Each row was made from one small tree. The marks that hang from a mark follow it in brackets, in the order of their numbers. Every link used is in the known rows. Write each row's tree.
Known rows
K_791[K_508[K_200] K_944]: [ 31 -18  19 -36  17 -25  15  41   0  10  18   4   2  13  -8 -31 -17   8]
K_200[K_944[K_373]]: [-11   3  -1 -25  35 -36  22  -8 -19  21  22  12 -17  23   5 -10  -9  -2]
K_200[K_944]: [ -3   8   6 -31  33 -35  31   7 -10  16  17   0  -8  19  -2 -18 -10  -1]
K_200[K_275]: [-16  11  10 -18  20 -20  22   4   5  25   4   1  -9  34  -3 -18 -19   0]
K_218[K_791 K_944[K_373[K_200[K_275]]]]: [-10  -2   2 -20  32 -16   4  -6   3  32 -13  -7  -5  20  18  -9   2  -8]
K_508[K_200]: [  2  -1   9 -24  11 -35  18  24   2  10  15   1  -1  35  11 -10 -15   0]
K_791[K_944]: [ -1   6  22 -32  31 -34  28  18  -5  20  20   7  -5  20  -8 -23 -10   2]
K_791[K_508 K_944[K_218 K_373[K_200[K_275]]]]: [ 13 -14  20 -25  11 -16   0   1  -5  38  -8   2 -12   7 -15 -42   5  13]
K_791[K_508[K_200[K_275]] K_944[K_218 K_373]]: [ 28 -24   4 -20   5 -18   2  23  -6  22   2   2  -9  14  -3 -32 -10   8]
K_791[K_508 K_944[K_218]]: [ 23  -2  25 -41  16 -29  20  28 -13  17   6  -6 -10   5 -25 -33   2  14]
K_508[K_200[K_944[K_373[K_218]]]]: [ -3 -10 -10 -22  28 -31  14   8 -29  24  16   5  -3  23  15  -9   5   3]
K_373[K_200]: [-12   9  25 -28  17 -33  15   0   2  25   5   1  -3  29  -1 -19  -1   4]
K_200[K_218 K_275 K_944]: [  2   2  -5 -25  22 -18  21   8 -12  16   1 -11   9  20   3 -21 -20  -4]
K_508[K_200[K_275 K_944[K_218 K_373 K_791]]]: [ 16  -3 -11  -2   2 -35   6   9 -10  15   5 -12 -11  18  24 -26  -5 -11]
K_791[K_508 K_944[K_373[K_200[K_275] K_218]]]: [ -3 -13  21 -27  29  -3  -1   0 -15  49  -3   7  -4   9 -19 -38   9  16]
K_218[K_791[K_944]]: [  2   1  19 -34  37 -34  27  24  -1  15  13  -6  -1  17  -3  -9  -9  -1]
K_791[K_944[K_218]]: [  8   7  20 -32  18 -40  26  20 -11  19   9  -4  -8  15 -10 -25   4   6]
K_200[K_218 K_275 K_944[K_373 K_791]]: [  0   5  -9 -11  16 -25   7  -4 -22  15  10  -9  -1  20  16 -19 -17 -15]

Write each row's tree
[ 23 -16 -10 -32  18 -33  16  33 -12  -3   5 -24  22  17  22   0 -14  -7] | K_508[K_200[K_218[K_791] K_944]]
[ 26   4  11 -31  14 -20   4  43 -22  12   2 -19   3   6   6 -29  11   1] | K_373[K_218[K_944[K_791[K_508[K_200]]]]]
[  0  -2 -10  -4  19 -23   6   8 -20  26   9  -7  -3  20  21 -23  -2  -8] | K_508[K_200[K_275 K_944[K_373[K_218] K_791]]]
[  2   9  -2 -27  20 -13  16  16 -11  16  -7 -13  10  22   9 -17 -12  -6] | K_200[K_218[K_944] K_275]
[ 12 -23   4 -22  23  -6   1  22 -15  34   7   8  -1  16  -7 -29  -5  12] | K_791[K_508[K_200[K_275]] K_944[K_373[K_218]]]
[ 12 -18 -11 -30  27  -9   4   5 -20  14  -4 -13   2  10  -1  -7 -18   0] | K_200[K_218[K_791[K_508]] K_275 K_944[K_373]]
[ 19   4   7 -26  12 -38   8   5 -29  13  11  -9 -23   3  -5 -27   5   2] | K_200[K_944[K_218 K_373 K_791[K_508]]]
[  9   5  18 -24  20  -9   4   8 -12  35 -10 -21   1  -1 -13 -48   9   5] | K_373[K_200[K_275 K_944[K_791[K_508]]] K_218]
[-12   4   5 -18  26 -16   5 -13  -1  36  -6   6  -9  23  14 -23   1  -6] | K_218[K_944[K_373[K_200[K_275]]]]
[  2 -12  13 -23   8 -16  -6  -4  -2  31 -21 -15 -12  16  -7 -15   6  11] | K_944[K_218[K_791[K_508]] K_373[K_200[K_275]]]
[  2   5   7 -27  29 -25   8   4 -39  24  16  -4 -16   5  -9 -23   9   5] | K_200[K_944[K_373[K_218] K_791[K_508]]]
[ 21  -8   4  -8 -12 -25  -7  17  -7  14   0 -11 -14  22   7 -27  -8   0] | K_944[K_218 K_373 K_791[K_508[K_200[K_275]]]]
[ 25   4  18 -22   4 -21   5  10  -3  24 -15 -27  -6  -4 -10 -52   5   2] | K_373[K_200[K_275 K_944[K_218 K_791[K_508]]]]
[ 10 -13 -16 -10  10 -29  12   4  -9  20   1  -3  -9  22  17 -20  -7  -2] | K_508[K_200[K_275 K_944[K_218 K_373]]]
[ 16  -9 -16  -6   5 -27   1  11 -16   8  11 -11   8  23  31 -20 -21 -17] | K_508[K_200[K_218 K_275 K_944[K_373 K_791]]]
[ 20 -12 -11 -19  14 -28  19  26   4  11 -12 -28   3  14  16 -15  -6  -3] | K_508[K_200[K_275 K_944[K_218[K_791]]]]
[-10  -1  13 -24  12 -39   4  -7 -11  26  -8 -11 -12  25   9   1  17   4] | K_944[K_218[K_791] K_373[K_200]]
[ -5  27  13 -26  28 -29  18  20 -26  22   5 -16  -5  14   6 -20  17  -4] | K_373[K_218[K_944[K_791]]]
